Each row was made from one path, in order. Every step used is in the known rows, and no mark comes twice. Write each row's path.
Known rows
e, w: [-12   1   5  -3   0   0   8   9 -14 -14  11  -9   8  -5 -19   1   3  16
   1   8  16  17 -14   7   5  -2   1  -1  -2   7   5  13  16   3  -6   5
  -1   5 -10 -17  13 -13  -2 -11  -6   4   8   9  20   1 -13]
x, j, t, g, p, s: [  1  11 -17 -11   9  -7 -18  -3 -21   2   6  -5 -13 -18   1   3  12   9
   8  -5  -3 -10   3 -11   6  10  -1  12  11 -19 -20   5 -15  11  -4   3
  -7   2  12   6 -27   5   2   8  20 -14 -13  -2   2  -8   8]
u, p, s: [ -7  -1   2  -9   2   8   0   3 -15  -2   1  -3   4  21  -8   8  -6   6
  -8   3  -9 -12 -15   1  11  -2   6   8  -5  -4  16   9  19   2  -3  15
  11  -1  -3   2  -4 -13 -15   2  -9   4  -2  -4   0  16  -6]
s, p, g, t, n, a: [  0  16  12  17   3   3  24  -6  23   8 -11   2  12  20  12  -9   1  -4
  -6 -19 -15   4 -15   5 -11   7  -2 -22  -8 -10  23   6 -15  -2   4   3
  -3  -2   6 -16  -1 -11  -8   6  -7  23  13  -8 -14 -20   7]
x, u, p, g: [ 11   1   3  -7  -2  25   2  -5   0 -11  -5 -19  -2  19  -5   2 -10   3
  -3  -5 -14  13  -9  12  -8  -7   5  -9  -5   6   6 -19  -8  10  -2   7
   4   7   0 -12  -6 -10   6  -4  -5   7  -2   4  -6  14  -2]
e, w, s, x, u: [  8   6   4  -2  -8  17  -6  -9  13 -16   7 -16  -1  -8 -10  -3   3  -8
   6  30   9  -3  -1   3   7  -9  -1  13 -18  27 -11   3  22  12  -8   9
   4   4 -25 -11  31   4   0 -10   4 -20   3  28   9 -10 -17]
x, u, p: [ 14  -3  -2  -3  -9  16  -1  -2   6  -9   5 -12  -5   5  -7   6 -14   8
   0  17  -3   8  -5   9  -4  -8   8   1  -2  15   1 -10   2  12  -5  -5
   0   5   6  -9   8  -6   2  -8 -13   2   2   1  -2  19 -14]
t, g: [ -2  -5 -13  12  -1 -18   5   4  -3   3   6   2  15  -6 -11   1   5  12
   8  -1   8   6   8  -5  -3  -1  -6  -5   1   2  14   2  -1   0 -12  -6
  -3   2   3  -9   5   5  -5   2  -6  -9   5   3  11  -2   0]
w, s, x, u, p: [ 11   1   2   0 -14  16  -8  -8  18  -9   1  -9  -2  11   3   3  -8 -24
   4  28  -6 -13  -1  -4   2 -12   3  15 -16  28  -3  -1  17   7  -2   2
  11   7 -12  -1  28   6   3  -2  -1 -19  -2   9  -8  10 -16]
j, x, u, p, g: [ 14   6   4 -13 -18  33   0   0   9 -16 -12  -8   1  14  -1  -1 -17   0
   2  -7 -11  22 -10  20 -17 -11  13  -2  -7  21  -1 -14   7  13  19   9
  -9   8   0  -1  -6 -10   9 -13   1  18  -1   2 -10   7   7]
m, t, g, x, u, p, s: [ 17  -7   1   3   2  10  17  -8   8  12  -6  10  -2  -5  11   8 -10   4
 -12   3 -17 -27  22  -1  11  -1  -4  -9 -17 -33  -1   0   6 -11 -14   6
  13 -29   1  24 -26  19   2   6 -17 -15   8   7 -14  28 -14]
u, x: [-20  -4   8   2  -6 -10  -4  19  -1   4   6   0   2  11   6  13  -1  -1
   0  -1  15  18  -7  13 -22  -6   3 -10   0  21  -1   8   4  -6  -5  -9
   0   5 -14   7  11 -10  -2 -13   0  -5   7  -3   4  -5  -8]
g, p, s, x: [-10  13  -3   5  -4  -2  -1  -2   4  10   3  11   7  15   4  -6   5 -18
   0 -12  -3 -13 -12 -19   3  -1  17  14   1  13  10  18  24  -6  -6  13
  13 -10 -21   0  19   2 -10   2   6   9  -8  -5  11 -14  11]
n, a, v: [  2 -30   4   8   6  -6  18  12   8  -4   5 -14   6   9   1   5 -14   2
 -13  11  19  23 -15   5   0   8  -1  -8  -8  15   1   4   1  -7 -16 -17
  -7   7  -1 -16  19 -18 -24 -14  -6  21  18   0  17  10  10]
w, s, p, g, x: [-24  18  18   8  13  11   7 -16  -3   1 -27 -16  20  23  -1  -4   4 -26
  -4  -8  -6 -11 -13  18  -4   2 -13  -5  -5  -1  27  13   7  -5 -14  16
   9  -8 -18 -15   6   3   7   5  16 -10  -7  16  -6 -16  12]
j, t, g, p, s, w: [-11   8  -2  -8  22 -12 -11 -16 -19   7   4  22   0 -13  -8  -6  16  -3
   4 -18  -2  -8  -4 -12  -5  12   9  12   4 -19   6  18  -7   2  13  17
  10  -8  -9  18   6  12  -3   7  11 -14 -14  -8   3 -15  15]
n, t, g: [ 11 -15 -13  16  16  -9  -1   8   1   0  13  12  12 -10 -17  -7  11  26
  13 -14   4   7  11  -7   4  -8 -10  -2  -2   2  13  -7  -4  -5  -7  -6
 -17   0  -1  -6  11   0 -26   9 -21  -7   8  10   8  -3   5]
j, x, u, p, s: [ 15   2   2 -17 -17  29  -6  -4   8  -7  -4  -2  -3   5  -6   5 -15   8
  -4  10 -14  -3  -7  16  -1 -11  16  17  -9  17  -4   0  25  16  14  14
 -11  -2  -1  12  -7  -9 -13 -14   0  13  -2   4  -7   9  -1]
t, n, a: [ -4  -5   8  16   3 -12  17   8  17   6   8  -9  10   9   3   7 -14  24
  -6   4   5  13  -1 -10  -3  11  -8 -11   5  21  15  -9   0   2   3  -6
   0   6   1 -22  11 -12 -16   2  -8  12  15 -11   4 -12  -6]
a, v: [ -8 -22  -3  10  -3 -10  10  12  -5  -7  -5  -5   3   0  -4  -1   2  -2
 -17   9  19  21  -8  10  -2   1  -6  -5   0  19  -3   9   8  -3 -16 -12
  -8  12  -3 -13  17 -10 -10 -10   3  10   9   2  18   5   7]
u, x, j, t, g, p: [ -7   8  -6  -9  -4 -20 -25  16  -7   2  14   2 -14 -17  19  11   5  -5
  15  -8  14  12   6  -2 -24   4   3  -2  14  -3 -40   1 -28   6   2 -22
 -12   7  10  17 -18   3  22  -4  20 -24  -7  -6  -3  -7  -1]
g, x, u, p: [  2  -5  15   1  -6  13   1  -3   7  -1  -9  -3  -2   2  -1   5 -19  -1
  -6  14  -6   2   7  15  -1  -5   8  -2   0   3   6 -11   3  -6   0 -10
   4 -10   1  -1   0   1  15 -10 -10   7   0   5  -6  23 -13]
e, w, s, p, g, t: [ -8  26   8  -2   1  23   2  -9  -7 -23 -12 -10  16   7  -6 -12  20 -18
   7   0  -7 -11 -22  18   8  -8  -3  -3 -27 -20  10  30   3   6 -14  24
   1  -2 -18 -15  -1  -7   1   3   5  -7   4  18  -5 -19   1]
x, j, t, n, a, v: [  2 -21   5   3   9 -15  10  12   7   2   6 -18 -21  -9  13   9  -7  16
 -20  14  19  28   0   0  -1  19 -18  -4  15  10 -30  -5 -15   9   8 -24
 -15  27  21 -11  -3 -15  -4  -7  14  11  13  -7   9   0  -1]
j, x, u, p: [ 16   4   5  -9 -25  23  -2   5  15 -13  -2  -2  -1   1  -1   3 -18   4
   4  15  -3  17  -7  16 -12 -12  16  10  -6  29  -7  -6  14  16  17  -3
 -16   7   7   1   9  -7   7 -18  -3  11   2   0  -5  14  -6]
g, x, j, t, n: [-22   6  13   2   4 -19  -5   3  -7  15 -11  -3 -20 -16   6   7   0  18
 -12   5   9   9  16   3   1  12 -15  -6  31  -1 -13  -5  -2  -1  22 -14
  -9  11  14  -3 -15   2  30   2  20   2  -4  -6   3  -4 -12]
a, n, t, g, p, s, h: [ 13 -21 -12   5  17 -13  13   1 -18 -17   4  33  18  -4  -5  -3  21 -11
   1 -14  -4 -16  -8  -2  14 -23  -1  26   3  -9  -6  -5  -1   4 -18   4
  10 -13  -5  -7   5  12 -30  21   0  -1  -4  -9   4  -7  21]
u, p, g, x, j, t: [-17   4  12 -21   6  11  -8   0 -20   2 -14 -11 -17  11   5   8  -8  -7
  -5 -13  -5  11  -7  11  -3   6  -2 -11  10 -19  -2  -4 -14  -8  23  -2
   5  11  14   4 -25 -10  34   2  11  12  -7  -5  -5  25   0]
a, n: [-16 -17 -12   9  -8 -15  16  12  -8 -14   1  -4  10   3  -5   9  -1   5
 -15  13  16  15 -12   5   2  -6 -12   2  11  18   1  -5  11  -3 -16  -2
  11  16  -3 -14  12  -8  -3  -3   5  15   0 -11   9  -3   4]
a, n, t, q: [ -5 -31  -8   2   8 -17   7  18  -5 -15  13  -1  10   3 -15  -6  -4  18
   0  -2  11   3   9 -16  24 -14 -16 -13  17   8  16 -22   2 -10  -4  -3
   5  15  -3 -12  16  -1 -27  -1 -14  18   3  -4  11 -11   5]
j, x: [-10   4  -3  -2 -21   1   2  10   7  -6   0   2   9   2  -2   1  -5   5
   9   0  12  18 -12  10 -11  -6   8   1   1  31   6  10  22   4  12   0
 -16  10  -3  -3  12 -12  -3 -11   6  20   7  -5  12  -6   6]
w, s, x, j, t: [-14   7  -7 -10   0  -6 -20  -3  -1  -1   4 -15 -19  -6   5   7  10 -17
  12  20  11  -4  -8 -11   6   0 -10  10   2  22 -18  14   9   8  11  -3
  -2  31  -1   3  18   3  14   5  24 -16  -5   4   8  -5  -8]
g, x, u, p, s, w: [  0  -1  27  -8  10  19   2 -26  -5  13 -12   6  -9   8 -19  -7  -4 -15
 -18  12  -9 -14  -4  18   5   8  12  11  -6 -15  13  -1  11  -8   9  13
  16 -23  -5  20  12   3  -2  -9 -14  -1  -6   5  -7  14  -5]

Write each row's path
[-18   0  16 -32   4   1 -13   5 -20   6  -9 -16 -13  16  -1   1 -19  -9
   3 -15  -8  -2  14  -9  11  10   0 -30  20 -27  16 -12 -18 -12  30  -2
  10  10  20   6 -27   0  35  -5   7  14 -11  -3  -4  17  -3] => u, p, g, x, j, t, q
[ 13  -3 -12  17  12  -6  -5  10   2  -7  14  15  16 -11  -5 -12   8  13
  20 -22   2  -2   8 -15   0  -7   2   7   0  -1   4 -10 -14  -4 -13  -7
 -11  -9  -7 -11  10   2 -19  11 -17  -6   0   2   4 -10  12] => n, t, g, p
[ -4   4   5   1   5 -12  -7  -2  21   8   8 -18 -14   0  17  12  -3  -5
   4  20   7  -2   2 -21   5  12 -16   8   4  25 -17  -1   2   8  20  -8
  -1  26   2  -1  15  -2   3   8  15 -11   4  -4  -2 -15 -10] => w, s, x, j, t, n, a
[ -6  12  -1   4  10  -9   0 -15 -15   7   3  14  12   0 -15 -16  19 -13
   1 -10   0 -15  -3 -11   0  14   8  16  -2 -18  13  11  -3  -4  -8  14
  12 -22  -8   5  12   9 -14   6  -3 -17 -13  -2   7 -17  17] => t, g, p, s, w
[ -5   3  -2   9  -5 -15   3  -2  -7  14  -3  -7  -2 -13  -9  -4   7  -3
   1  11  14  -1  17   5   7  10 -13  -2  12 -15   2  -7  -8 -10 -11 -18
  -9 -11  20  -4  -8   8  16  -2  -3  -9  -1   8   9   8   1] => t, g, x, j
[  3  -5  14  -6   1  20  -1 -12  -1   9 -14  -3  -4   9  -5   6 -17   2
 -14  11 -14 -17   7  16  11  -3   7   5  -6  -9   9  -5  14  -5  -1   8
   8 -21  -4   7 -12  -1  -2  -9  -7   6  -4   7 -10  18  -7] => g, x, u, p, s
[ 11   6  16 -21  -9  29  -2 -17   3  -2  -3   6  -6   5 -17  -8  -1  -9
  -7  14  -8   2 -17  18  -4   0  18  21  -9  12   3   4  19  11  24  19
  -4  -5  -1  22  20  -6 -12 -16  -6   5  -6   2  -5   6   3] => j, x, u, p, s, w
[-18  -1  18  -4   2  10   7   3 -11   2 -17   3  10  29  -1   3 -14 -12
  -9 -20  -8   4  -4   8  -4   1   3 -14  -1 -11  24  -5   0 -19   7   7
  16  -9  -6  -3 -11  -8  17   1  -6  16  -2  -3  -7  19   4] => u, p, g, x
[-10  14  -3  -1   5   4  -4   0 -13  -2   0  -6  11  10   0  -2   1   4
   0  -7   0 -11 -12  -5   8   1   8  10   1   3   8   8  11   1 -15  16
   6  -8 -14  -9  -5  -6 -16   2   6   6 -10  -7   5 -10   9] => g, p, s
[-18 -11  -1   5  11 -22  -7  -3  -7  14  -7  18   4 -22  -3  10  -6  10
   2 -15   5   5  19   1  -8   3  -5  -9   9 -10  11  10  -3 -10  14 -11
   2  -2   0   9  -7  16  21   0   9   1   2   3   4   5  -3] => j, t, g, x
[  1  10 -21  -4   1 -14 -14   4 -13  -4   7  -4  -8 -24   6   1   5   4
  16  -3  10   7   2 -12  -5   8   1   6  17  -6 -23   2 -24  12  -2 -15
 -12  12  17  -4 -14   6  19   3  15 -11 -11  -8   7  -3   4] => x, j, t, g, p
[ -8   7  -5   2  -6   7   0   2  -7   0 -12  -2   6  10   2 -11   8  -5
   5 -19  -2   4  -7   7   0  -6   3 -25 -12 -11  16   4  -8 -10   0   8
   0   4  -6  -7 -13 -11   3   6  -2  26   5  -5  -3  -6   7] => p, g, t
[-14   4  -7 -18  -8 -17 -23   2   0   2   9 -22 -16   0  -1  -2   0 -20
  19  20   8 -16  13 -30  18   4  -9 -10  14  16   0   4   6   3  18  -3
   2  30   3   5  16  13  15  -2  22 -14  -9   4   9 -12 -10] => w, s, x, j, t, q
[ -1   8 -13   7   3  -8  -4   0 -12   4   3   6  16   0  -1  -6   5   5
   4 -12  -4 -19   6 -14   5   4   5  10  -1 -12   8   6   1   1 -19  13
   4 -17  -8  -5 -10   6 -15   6   4 -12  -8  -1   4 -12  12] => t, g, p, s
[ -9  20  -3   7  -1   8   7 -10   2   1 -17   4   7  13   0 -13  18 -18
   1 -19 -10   3 -22  16  -9  -6   5 -18  -8 -13  23  20  -6  -3  -4   6
  -3   1  -1 -10   3  -6   4   3  -2  19   4  -1  -5 -10  12] => s, p, g, t
[ 27   1  10   6  -6  21   7  -2  27  -2  -6  -7  -2  15  18  -1 -17   7
  -5  -4 -22   2   8   2  -3  -1   4 -20 -17  -9   2 -27 -23   3  11   0
   3  -3   9  -7 -21 -13  -2   5 -17  24  12 -11 -28   3  -9] => x, u, p, g, t, n, a
[ 10 -21 -19  18   8 -16   7  16  -3 -20  10  18  21 -14   1  -6   9  11
   3 -12   8   5   4 -12   4 -13 -11  17   7   0 -11 -20 -12  -3 -24  -9
   1  -3  -5 -12   7   4 -21  12  -7   0  -2  -7   1 -13  18] => a, n, t, g, p
[ -8   2  -2  23  -5 -15  26  14  10   8   2   0   2  -1  18   8   1  21
 -11   1   8   4   2 -16  -2   5 -15 -22   6   8   1   6  12  -2  -6   3
   9   9  -4 -13  -4   0   3  12  -6   1  14 -14   5  -5 -17] => m, t, n
[-13   4   5  -6 -12  -9  -7  17  -6   2  13 -19 -15   6   7   9   6  -6
   1  13  22  17 -10  14 -14   3  -2  -6  10  14 -21   0  -6   3  -8 -16
 -13  11   6   4   0 -16   3 -13   1 -12   2  -1   6  -2  -8] => u, x, j
[ -4  15  -5 -13  17  -8 -14 -17 -24   7   8   5 -16 -15 -10 -10  24  -7
   6  -1   5  -9  -7 -10   2  20   5  17  10 -26 -13  10 -19   6   9   5
   0  -1  13  15  -3   7   2   6  13 -22 -18  -5   6 -11  15] => x, j, t, g, p, s, w
[ -2  -1 -21  -7   6 -17 -10   0 -13   2   9 -10 -14 -25  -7   8   9  14
   9   6  12  12   3  -2  -2   6 -13  -4  15  -5 -14   0 -15   9   3 -16
 -13  20  23   1  -9   3  11   0   9 -12  -2   0  11   6  -2] => x, j, t, g
[ 18 -11   3  10  -6   3  16  -2  16   8  -3  12   0 -11  14   8 -14  -1
  -4   7  -6 -10  20   0  -2  -1  -1 -14 -12 -23  -3  -5  -6 -10 -11 -13
  10 -21   4  12 -15  21  20   4 -21 -11  11   2 -12  31 -19] => m, t, g, x, u, p
[ -6   7  -7 -16   6 -11 -26  10 -15   8  11   1 -16 -10  18  12  10   0
   6 -12   2  -6   6  -3 -13   6   3   8   9 -14 -37   8 -18   7  -1  -5
  -7  -4   5  23 -29   3   5  -3  21 -26 -11  -3  -4 -12   4] => u, x, j, t, g, p, s
[ 21  13  10  -1 -32  24  -2   3  21  -8 -22  10  -2   4  15  -8  -6   4
  -3  -8 -23   8  12  12 -11 -13   9 -10  -8   6  -9 -15  -2   9  30   7
 -12   1   7   5 -24  -7  17  -2   2  24   3  -7 -26  -4  -3] => j, x, u, p, g, t, n
[  2  -2   6  15  -8 -11  10   9  22   7   1   5   6   1  13  -1  -7  13
  -1   2   1   0   5  -7   6   5  -1 -18  -8  -1  10  -3  -6  -7   7  -9
  -4   0   4  -9  -3 -12 -11   6 -14  26  20 -16  -8  -9  -8] => g, t, n, a
[ 23   9 -18  15  -6   1  12 -10  24  12   7  15  -3 -11  18  -7   8 -13
   3  -5 -10 -25   9 -26   0  -3   7   1 -17  -5 -13   6   8  -1 -21   8
   9 -21 -13  14   0  27  -5   7  -5 -17   3   4  -2  -5   0] => m, t, g, p, s, x, u
[ 19   5 -13   7   9  -2 -10  -1   2   7  17  13  -6  -5  -4 -18  26  -7
  12 -13  -6 -18   7 -24  16  -3   1  25  -1 -10 -11  -7  -1  -6 -11  -1
 -17 -14   4   8   9   5 -24  16 -12 -15  -7   7   7 -12  15] => n, t, g, p, s, x, j
[  8 -15   2  -5   4  -1 -11  -5   4   6  -8  15  -6 -21   1  12 -16   8
  -1  -1 -11   4  25  10  -9  -5   2  -5   2 -12  -3  -7 -10   0  17 -14
   1  -5   8  17 -12  17  28  -5   0  -7   0   7 -10  23 -13] => j, t, g, x, u, p
[ 13  -4  14  -1   9  10  20 -22   2  17  -5  20  -8  -6  -2  -6   3 -15
 -13   6 -11 -25  10   2   5  11   0  -2 -17 -41   7   6  -1 -15  -1   9
  21 -32  -1  32  -6  22   2   6 -25 -22   5   5 -14  23 -10] => m, t, g, x, u, p, s, w
[ 27 -18 -21  15   7  -1   3  -4  14  -6   8  24   6 -13  -1 -12  15   0
  -6  -7 -10 -12  14 -14   9 -19  -2  29  -4   6 -20 -23   4  -3 -19   3
   4 -15 -11   7  14  19 -32   9  -5  -5  -6   9  -5 -20  17] => a, n, t, g, p, s, x, u
